What can hang from each mark:
q6: q166 q492 q726
q726: q6 q166 q428 q492 q568
q166: q6 q428 q492 q568 q726
q568: q6 q166 q428 q726
q492: q6 q166 q568 q726
q428: q6 q166 q492 q568 q726

Every row comes from one small tree of marks. The marks that hang from a mark follow it in brackets, in the order of their numbers. Every link used is in the known rows. Which tree was each row made from?
In the rows, 128 means zero.
Known rows:
q492{q6{q166 q726{q568}}}: [ 97 147 136 119 126 127 154 125 151 136 123 100  97 163  43 115 115 105
 178 132  99 132 140  98 144 118 126 136 143 129 124 127 114 133 111 110
 131 136 129 128 130 137 155 128 131 137 124 116 129 141 125 137 132]
q428{q166 q726{q6}}: [191 173 143 120 105 141 156 131 132 129 134 118 144 126  46 133 107 130
 153  93 138 123 125 145 145 152  97 163 162 125 139 129 110 150 105 142
 117 110 125 110 111 132 157 144 111 142 111 106 137 135 117 140 122]
q726{q428{q492} q568}: [154 164 127 128 106 130 158 140 141 131 127 149 125 111  86 119 149 136
 146  98  68 132 146 119 147 106 120 145 160 117 123 127 127 130 121 141
 132 129 153 111 108 134 158 142 138 154 125 122 125 148 113 142 113]
q568{q428{q6{q166{q492}}} q726}: [201 171 151 105 123 128 175 128 120 145 131 140 164 160 106 137 137 193
  99  78 148 125 134  80 127 161  97 125  74 128 131 130 112 153 102 123
 101 128 118 147 118 115 131 129 156 127 151  84 126 193 130 128 154]
q492{q166 q726}: [180 144 147 132 107 126 136 117 163 125 133 112 122 120  97 159 109 143
 161 142  98 135 137 144 146 118 126 137 128 141 114 141 122 139 143 131
 125 138 112 136 151 144 117 143 133 141 162  89 127 132 154 116 128]
q492{q6{q166 q726{q428}}}: [ 97 158 135 114 113 130 147 138 148 128 123  96 105 151  54 138 103 128
 174 139 100 130 143 112 154 123 127 129 133 128 132 126 111 145 107 118
 115 141 113 122 138 123 158 115 138 136 118 123 132 142 136 139 134]
q428{q568}: [128 112 123 157 140 114 128 129 139 130 142 141 132 129 100 103 140 115
 148 116 134 127 135 135 123  95 137 137 150 118 125 131 144 131 126 118
 147 130 135 127 127 150 130 138 134 143 139 143 124 131 121 128 126]
q726{q166{q6} q428 q568}: [180 170 126 146 120 130 171 144 153 122 161 101 167 126  94 120 146 149
 164  73 115 143 139 105 126 119 108 127 219 109 114 134 128 113 130 111
 135 134 157 125 132 143 180 149 141 139 132  88 127 194 134 146 136]
q166{q6 q428{q726} q492}: [117 199 144 133 127 121 115 144 123 108 168 130 195 125 188 157 154  70
 117 105 250 112 142 114 113  98  89 156 140  96 106 144 131 135 146 130
 104 123 136 121 122  62 118 110 140 147 116  95 106 158 110 164 153]
q492{q726{q428{q568{q166}}}}: [143 156 157 133 117 117 126 144 165 128 130 125 126 104  76 161 123 156
 162 120  95 134 146 153 162  90 113 140 123 123 117 133 127 143 113 138
 116 128 114 112 134 135 145 125 151 139 151 111 124 142 132 118 131]
q428{q166{q492} q726{q568{q6}}}: [180 173 144 122  99 130 148 133 124 118 147 122 156 121  78 128 142  55
 138  66 127 121 120 134 134 122 108 178 186 120 120 120 126 133 121 149
 125 113 152 119 101 122 146 145 113 144 136  98 132 156  93 146 118]
q726{q492}: [133 124 121 120 121 142 152 131 135 132 119 132 106 143 111 113 127 171
 129 133 112 122 128 138 131 145 119 140 121 130 122 135 118 164 134 158
 128 129 155 127 120 118 119 134 122 126 130 146 121 118 119 133 112]
q726{q6{q166}}: [108 147 135 105 130 134 171 128 140 143 138 123 134 147  68 117 108 178
 158 136 138 130 140 110 129 134  95 142 137 136 131 135  98 126 102 125
 123 119 143 132 141 162 146 148 130 132 109 116 127 159 134 127 126]
q726{q428 q492}: [141 150 119 125 103 141 155 152 147 122 115 133 112 124 107 134 129 200
 138 124  94 125 137 145 150 140 116 133 129 123 129 134 119 167 124 165
 114 134 148 119 126 105 133 127 137 131 128 149 125 138 125 141 109]
q726{q6{q166 q492} q428}: [ 99 187 146 107 108 131 181 150 148 136 136 131 127 139  61 128 117 216
 172 129 134 127 151 115 149 135  88 143 145 127 139 134  98 155 100 142
  98 122 141 119 153 142 156 151 151 145 117 135 135 176 118 137 124]
q492{q568{q6{q166}} q726}: [154 128 179 102 109 113 181 130 154 126 133 108 121 135  34 127 143 126
 166 129  46 125 135 123 124  99 116 149 109 162 105 136 116 106 123 143
 128 113 126 138 130 136 123 118 127 132 137  95 120 177 132 131 130]
q568{q6 q428{q492}}: [158 141 141 101 118 138 162 130 100 137 137 138 158 150  92 120 148 134
 106 112  93 120 129  97 114 135 111 138  68 125 115 118 109 151 120 148
 122 124 139 137 106  80 135  96 118 149 131  97 124 134 129 141 128]
q492{q6 q568{q726{q166}}}: [207 124 151 111 106 118 189 125 135 105 135 118 121 168  47 132 140 150
 164 131  73 132 133  97 121 156 144 128 134 157 120 146 124 114 122 128
 137 131 109 154 134 151 144 126 113 138 126 104 123 181 124 147 136]
q726{q166 q568}: [162 136 125 140 131 122 159 120 143 134 155 112 119 134  96 102 149 133
 147  87 113 144 125 113 121 125 132 136 202 122 111 128 131 108 135 111
 148 133 167 135 131 162 168 163 122 126 140  89 129 161 125 130 119]
q568{q166{q726}}: [116 152 146 112 121 140 142 123 131 117 141 120 159 103 166 150 137 144
 118 116 126 136 144 151 125 108 120 123  90 128 127 127 117 110 125 121
 126 137 143 120 146 145 151 135 127 123 145 110 136 162 109 108 132]
q492{q726{q6 q568}}: [150 148 160 123 123 118 151 128 169 141 121 136 116 141  49 145 126 159
 180 118 101 137 141 107 151 112  93 153 127 129 111 140 109 140 108 135
 128 111 138 131 125 154 147 142 132 138 134  98 116 154 114 122 128]
q166{q492{q6}}: [110 137 129 116 115 117 116 138 117 110 143 138 137 143 145 153 124 102
 135 138 167 122 132 112 124 128 133 147 151 124 124 132 132 135 128 139
 114 136 123 144 132 130 130 122 126 137 123 126 117 139 107 142 128]
q568{q6 q428{q166 q726}}: [190 158 148 118 117 139 160 135 113 128 136 114 168 144  67 128 142 115
 119  80 112 121 118 113 121 148 101 138  93 122 123 113 115 150 109 144
 114 116 126 134 108  75 141 102 118 142 135  85 137 154 128 143 131]
q492{q166{q568 q726{q6 q428}}}: [178 155 140 129  85 132 160 128 150 117 131 113 173 114 200 148 133 158
 150 119 136 138 147 115 117 123 119 119 111 132 132 142 128 113 144 120
 139 135 148 150 161 139 145 148 136 149 124  94 120 191 126 126 128]
q166{q6 q492}: [131 159 131 126 119 131 123 138 110 116 161 124 202 137 188 139 130  93
 125 114 203 116 135 105 100 116  96 146 164 113 119 138 130 128 143 130
 119 125 140 133 123 119 112 121 137 140 128 119 108 162 112 145 157]
q428{q6{q166 q492} q568 q726}: [104 158 155 130 148 104 168 131 147 149 149 140 104 145   7  94 117 118
 159  73 132 119 140 146 146 112 113 184 152 111 138 133 125 157  96 117
 118 119 137 102 107 137 160 153 140 144 122 155 142 135 107 134 123]
q428{q492{q6 q166} q568 q726}: [161 157 132 135 120 124 155 118 134 127 149 145 113 127  31 112 112  89
 161 118  75 122 145 158 152 122 147 186 151 116 124 138 126 168 126 136
 151 138 123  98 103 135 158 138 110 181 127 132 126  83 128 143 111]
q428{q6{q726} q166{q492} q568}: [193 127 133 151  91 115 143 131 132 127 160 136 157 147  68 124 127  89
 163  71 176 115 133 125 117  81 111 170 193 108 136 132 143 144 111 119
 117 129 132 149 116 155 136 149 126 143 133 124 127 158  95 146 127]
q568{q428 q726{q6{q492} q166}}: [216 187 154 114 112 131 189 125 121 141 138 132 157 169 105 131 149 245
 118  84 159 134 131  77 131 184  92 122  91 123 125 135 100 185 113 131
 114 125 134 144 141 116 150 144 144 138 164  76 125 189 118 128 149]
q492{q166{q726}}: [159 144 129 135 108 134 151 115 146 113 139 115 148 113 177 141 132 136
 141 130 135 134 140 139 118 127 140 122 115 135 129 131 126 133 158 118
 137 146 135 142 155 142 131 147 126 138 152 108 132 155 128 122 125]
q428{q6{q492} q166}: [189 135 146 105 106 133 162 131 121 130 147 130 140 156  43 123 105 141
 157 102 160 115 128 126 120 141 101 153 171 133 142 128 126 144 123 132
  92 123 118 135 116 149 146 154 119 134 114 138 144 144 101 145 123]
q568{q726{q6 q492}}: [180 154 141  99 106 145 187 127 137 133 119 142 141 168  98 141 129 216
 129 115 106 127 135 104 147 168  98 142  87 137 123 147  92 179 111 160
 136 117 153 139 123 133 125 141 126 131 146 126 117 168 103 128 130]
q492{q166{q568{q6}} q726}: [187 134 163 117  95 123 141 122 155 129 132  99 152 129 128 155 118 118
 154 129  85 135 134 123 132 109 115 136 111 144 107 143 128 111 144 134
 136 126 132 150 148 127 119 131 132 147 145  76 116 157 146 118 133]
q6{q726{q166 q428}}: [144 171 132 149  85 126 139 136 145 127 133  96 116 121 127 147 140 144
 138  92 114 136 129 127 153 113 130 124 148 107 130 129 119 157 120 122
 125 138 135 125 145  99 154 123 138 124 147 102 132 143 133 133 132]
q492{q568{q166{q726{q6 q428}}}}: [167 137 154 126  97 124 183 130 139 105 135 133 144 114 121 136 162 167
 145 118  88 132 146 130 111 109 121 126 105 144 128 143 124  83 115 128
 128 127 136 140 149 153 135 135 122 133 130 106 130 196 114 129 127]

Which tree is each row?
[119 160 138 107 109 139 159 147 154 109 119 123 131 120 149 152 133 178
 155 124 128 127 149 138 141 137 127 128  91 125 133 124 116 181 141 151
 121 138 141 119 128 114 171 120 135 131 121 145 122 164  94 138 116]
q166{q726{q428 q492{q6}}}
[188 158 160 128 120 123 156 129 162 145 121 133 126 142  42 138 129 174
 178 107 117 135 140  98 142 120  82 146 124 127 114 134 110 145 107 133
 116 113 129 134 122 146 150 142 135 143 137  78 117 161 120 126 132]
q492{q726{q6 q568{q428{q166}}}}
[157 150 141 127  99 120 152 147 140 121 129 136 139 132 113 150 124 163
 146 106 116 127 142 119 138 128 115 130 135 122 140 138 132 128 115 133
 103 130 123 136 138 117 143 133 144 140 117 131 135 164 124 142 125]
q726{q428{q6{q492{q166{q568}}}}}
[176 147 124 153 105 141 150 115 140 118 144 102 166 142 139 134 120 114
 151 128 132 130 137 116 116 122 114 123 144 123 122 146 121 127 145 110
 138 140 129 139 150 123 105 135 125 147 154 100 128 144 150 134 148]
q492{q166{q6{q726}}}
[137 165 145 123 136 139 159 127 147 120 143 110 196 129 173 121 150 109
 157  93 169 129 149 100 102 106  96 128 121 116 118 128 122 132 154 106
 147 123 161 119 113 132 159 132 135 137 128 118 115 194  88 136 154]
q166{q6 q726{q568}}
[179 166 147 117 117 132 146 127 120 151 123 146 132 133  93 126 132 183
 123 119 125 124 137 109 132 140  96 140  83 121 123 127 113 166 119 140
 108 127 117 123 111 106 142 118 138 148 130  91 116 121 137 131 134]
q568{q428{q492{q726{q6}}}}
[143 166 141 157 142 114 146 131 140 133 163 116 139 127  78 101 135 107
 151  72 147 128 130 151 136 117 122 165 182 101 122 134 134 160 127 118
 145 124 143  98 117 122 163 143 130 148 139 127 128 128 120 136 135]
q428{q568 q726{q166{q6{q492}}}}
[198 157 152  77  93 149 149 127 123 133 142 114 134 129  10 136  86 125
 172 140 101 116 138 147 147 130 110 170 165 146 121 122 116 170 139 154
 108 131 104 107  96 153 166 136 112 159 111 113 122  98 120 144 120]
q428{q166 q492{q6 q726}}
[175 155 124 165  93 134 163 117 152 141 110 124  95 153 116 106 161 145
 143  96  94 132 133 102 135 117 114 133 110 108 118 138 117 166 127 131
 138 136 165 142 131  98 112 138 129 140 167  99 123 139 119 132 125]
q6{q726{q492{q166} q568{q428}}}
[190 142 133 109  91 132 177 152 144 133 142 108 133 139 113 132 120 215
 135  83 106 134 132 127 132 148 109 137 165 122 128 142 128 138 121 147
 115 135 165 142 129 118 176 141 134 121  98 113 120 170 134 144 109]
q726{q166{q568} q428{q6} q492}
[154 180 153 119  98 136 130 133 120 140 142 102 200 136 194 122 156  79
 122 106 192 117 148  83 102  73  76 134 103 103 103 149 136 112 158 114
 130 116 156 123 111  51 128 106 143 159  89  84  92 150 118 160 164]
q166{q6{q726} q428{q492} q568}
[252 138 143 142  91 134 202 113 139 104 146 116 179 150 119 123 151 143
 149 122  85 127 139 101  98 137 121 120 131 153 117 160 128  98 148 119
 149 132 124 157 147 150  88 144 124 152 161  89 121 203 144 141 155]
q492{q166{q6} q568{q726}}
[101 147 149 110  92 133 146 129 113 113 157 117 170 139 140 164 150  81
 109 103  93 127 133 122 125  86 113 149  96 118 109 132 104 109 101 142
 128 128 163 147 147 104 116 108 112 129 165  98 133 166 102 122 131]
q568{q6{q726} q166{q492}}
[212 150 141  94  75 148 168 121 111 141 144 127 142 143  32 127 101 119
 143  93 110 112 134 131 133 118 104 172 158 125 138 128 113 159 118 136
 107 128 124 123  89 137 155 139 107 143 108 119 133 113 112 150 121]
q428{q6{q726} q166 q492}
[143 153 125 149  89 137 149 121 150 129 120 114  99 142 135 130 145 141
 137 123 121 126 134 127 140 113 122 134 106 114 119 141 115 170 137 138
 129 137 151 136 143  85 106 128 125 133 154 113 123 121 123 137 123]
q6{q726{q492{q166{q428}}}}
[171 155 166 112 118 124 131 131 147 141 144  85 158 126 119 144 112 140
 151 108 133 135 131 123 133 118  98 138 149 130 109 138 128 131 142 122
 125 123 129 124 128 129 156 129 141 129 128  80 110 151 139 123 149]
q492{q726{q166{q6 q568}}}
[152 158 158 137 112 112 163 129 121 130 123 145 101 141 101 100 167 156
 135 111 129 119 130 118 118 141 116 139 112 127 129 133 132 151 136 139
 110 121 128 124 132 101 117 136 136 146 142 133 131 142 102 140 133]
q6{q492{q568{q428{q726}}}}
[122 171 144 113 105 131 159 143 152 113 127 132 158 112 163 162 138 182
 155 114 152 133 152 123 136 123 113 126  92 121 139 126 108 156 124 133
 123 127 140 127 141 129 175 128 137 132 118 125 124 186  96 131 126]
q166{q726{q6 q428}}
[158 155 138 110  92 132 163 145 127 112 133 139 129 116  71 144 129 155
 148 133  59 126 148 136 142 120 129 138 132 134 130 134 123 122 114 147
 115 136 115 116 125 130 153 120 128 153 112 126 129 142 131 147 118]
q726{q428{q492{q6 q568{q166}}}}
[142 115 139 155 122 114 150 124 144 134 148 142 131 149  61 132 130 119
 148  84 109 130 144 129 130  77 117 149 124 105 132 143 128 116  84 103
 133 132 135 139 130 145 139 133 124 134 142 126 136 145 115 123 131]
q428{q6{q726} q568{q166}}
[146 166 134 123 123 132 156 129 137 132 136 112 101 123  87 120 122 149
 121  90 105 130 119 160 152 161 126 161 148 118 124 133 114 171 125 149
 130 127 151 106 113 103 159 136 116 123 129 119 130 111 129 132 113]
q428{q726{q166 q492}}
[162 140 157  98 118 120 195 128 145 112 133 117 122 165  33 122 143 143
 166 147  93 125 145  94 120 131 131 129 115 163 115 144 121 105 124 123
 123 130 109 147 137 143 134 127 131 141 120 101 122 193 129 151 138]
q492{q6{q166{q428}} q568{q726}}
[171 179 140 125 124 133 140 127 108 146 121 145 124 119 102 116 138 148
  98  95 122 122 130 128 138 153 112 147  86 111 131 121 120 168 118 139
 112 127 118 105  98  79 144 113 134 148 127  98 125 104 138 136 131]
q568{q428{q492 q726}}
[167 131 141 115 103 130 148 121 144 108 130 102 152 142 165 147 114 116
 167 145 128 136 145 108 114 138 140 118 112 142 127 138 135 114 154 112
 141 145 125 156 152 141 154 134 121 151 114 100 120 167 125 132 130]
q492{q6 q166{q568 q726}}
[187 163 136 112 107 148 155 134 135 123 126 109 120 135  35 123 102 125
 153 105 113 118 122 160 150 164 112 166 160 129 133 127 117 175 121 159
 115 124 126 104  99 116 155 136 109 140 115 128 134 111 116 147 114]
q428{q166 q726{q492{q6}}}
[114 163 136 126 133 125 134 137 147 118 130 136 106 132  99 143 144 125
 132 130 160 122 138 137 145 124 121 144 102 115 113 137 124 153 132 142
 111 127 130 118 123  67 138 114 124 137 110 114 122 118 122 154 117]
q166{q428{q726{q492{q6}}}}
[134 152 160 107 118 120 127 149 165 117 117 116 109 138  37 183  94 152
 191 151  89 133 146 126 172 127 123 137 119 133 121 132 117 158 112 142
 102 132  85 122 130 123 166 104 139 142 121 117 122 133 134 135 130]
q492{q6 q726{q428}}
[163 131 132 121  88 134 189 153 146 109 122 134 118 136  79 126 154 187
 146 123  46 121 137 131 131 129 120 136 118 138 121 141 119 141 121 175
 124 126 155 137 127 105 120 117 124 136 126 142 123 170 120 152 106]
q726{q428 q492{q568{q6}}}
[208 166 136 128 117 150 155 133 122 131 133 112 182 134 135 112 139 173
 132  96 186 120 134 111 101 147  86 117 112 121 130 119 126 162 143 126
 107 133 127 129 117 107 142 126 140 139 132  95 122 164 123 141 146]
q568{q428{q166{q6 q726{q492}}}}
[190 155 151 133 114 134 145 120 161 125 144 101 162 131 103 157 103 135
 170 138 118 132 143 132 133 118 103 136 138 135 109 147 119 140 148 124
 124 135 111 133 144 137 115 134 136 148 156  87 120 145 157 124 150]
q492{q166{q6} q726}
[122 138 160 104 111 127 162 128 136 121 142 120 136 155  83 142 133 120
 153 131  89 124 131 120 132 121 118 148 106 137 109 130 109 153 137 152
 126 122 143 140 142 109 119 124 118 145 157 125 134 145 109 131 124]
q568{q6{q492{q166 q726}}}
[152 152 155 116 119 115 136 140 139 136 123 131 137 138 145 137 146 117
 113  92 169 123 136 113 124 112  98 147  89 113 118 149 141 108 125 130
 114 112 148 136 112  61 142 119 132 134  77  97 110 148 117 152 124]
q166{q428{q6 q726{q492}} q568}
[228 130 139 124 102 121 161 133 126 123 166 148 187 153  60 131 125 119
 149  68 171 116 134 119 117 108 109 166 184 124 133 136 139 143 112 129
 121 127 126 150 109 176 137 160 130 144 140 123 127 186  93 142 131]
q428{q6 q166{q492} q568{q726}}
[148 137 147 114 129 140 159 130 110 124 146 126 177 145 100 142 151 149
 101 104  88 132 132 109 110 124 100 117  55 126 113 124 108 102  95 130
 117 129 141 147 140  97 128 102 120 134 154  74 140 169 136 121 136]
q568{q6 q166 q428}
[154 145 158 129 119 111 132 147 168 131 128 134 123 120  58 165 114 155
 169 111 101 130 145 140 162  97 112 145 126 121 123 136 127 150 108 135
 111 125 106 121 124 133 152 122 149 137 135 119 124 145 130 127 128]
q492{q726{q428{q6 q568}}}
[188 127 133 118 100 134 215 127 144 127 150 124 107 165  56 103 137 241
 163 121 106 132 130 118 112 163 106 153 164 142 118 154 102 146 120 153
 135 125 172 153 143 159 150 158 100 126 115 108 117 168 126 143 105]
q726{q6 q166 q492{q568}}
[114 131 128 109 134 128 156 125 125 142 153 138 121 138  28  86 111 111
 164 139 101 120 148 137 132 101 136 168 161 129 121 127 126 151 128 129
 144 139 132 106 104 165 160 140 125 166 114 147 119 104 124 140 118]
q428{q492{q6{q166}} q568}
[168 154 131 135 114 144 158 117 144 111 150 104 188 124 179 140 125 127
 151 126 154 130 145 125 105 125 119 120 124 129 124 138 122 131 163 110
 139 142 137 137 149 138 128 141 128 145 146 105 125 170 132 130 144]
q492{q166{q6 q726}}
[171 179 140 140 124 122 145 132 120 137 137 133 136 134 119 132 142 174
 114  83 166 131 125 109 130 162 102 140 115 108 131 128 116 158 106 127
 109 127 127 130 127  95 152 123 135 137 131  77 125 144 137 135 134]
q568{q428{q726{q6 q166{q492}}}}
[136 157 131 136 117 111 154 134 137 119 186 135 153 141 120 138 149 166
 150 114 223 132 140 108 113 108 110 154 186 111 110 144 120 135 125 124
 122 132 158 155 159 143 160 153 123 139 121  82 113 174 118 148 118]
q726{q6 q166{q428{q568} q492}}
[168 164 132 110 100 131 189 140 138 126 163 119 142 126  59 120 152 139
 148  78  49 139 136 115 137 112 127 152 191 121 106 124 116 126 124 141
 143 133 174 126 119 135 189 143 120 147 132  94 131 172 121 146 106]
q726{q166 q428{q492} q568{q6}}
[180 141 116 142  98 143 162 153 151 122 133 129 130 121  66 111 130 183
 162 108 111 120 139 158 141 119 113 142 175 121 130 130 133 173 128 163
 120 134 147 118 122 137 139 146 138 146 133 148 126 147 117 146 106]
q726{q428{q166 q568} q492}
[194 169 138 129 105 135 144 134 117 128 138 132 173 126 154 129 147 167
 125  97 202 123 133 106 105 141  96 126 115 120 134 117 127 156 133 130
  99 132 124 142 128 120 143 134 139 139 134  85 121 173 112 137 137]
q568{q428{q166{q492 q726{q6}}}}
[213 165 139 119 116 142 172 128 125 142 111 140 144 159 123 125 153 220
  96  95 122 126 129  95 134 177 100 117  57 128 122 133 111 189 121 149
 119 128 134 138 115  93 116 125 148 132 166  99 118 163 124 128 143]
q568{q428 q726{q492}}
[149 161 159 107 116 138 138 134 128 128 133  89 229 122 251 125 140 104
 132  91 191 127 144  95  89 109  86 118  94 121 125 134 138 109 164 106
 146 117 158 127 118 108 157 119 146 136  95 109  99 197  96 132 168]
q166{q6 q568 q726}
[165 168 153 102 109 133 176 126 130 133 127 143 150 165 104 144 134 191
 133 111 128 127 136  94 146 158 100 138  93 134 127 141  98 170 112 145
 129 115 140 136 133 134 130 144 134 138 153 125 125 172  94 126 141]
q568{q726{q6{q492}}}
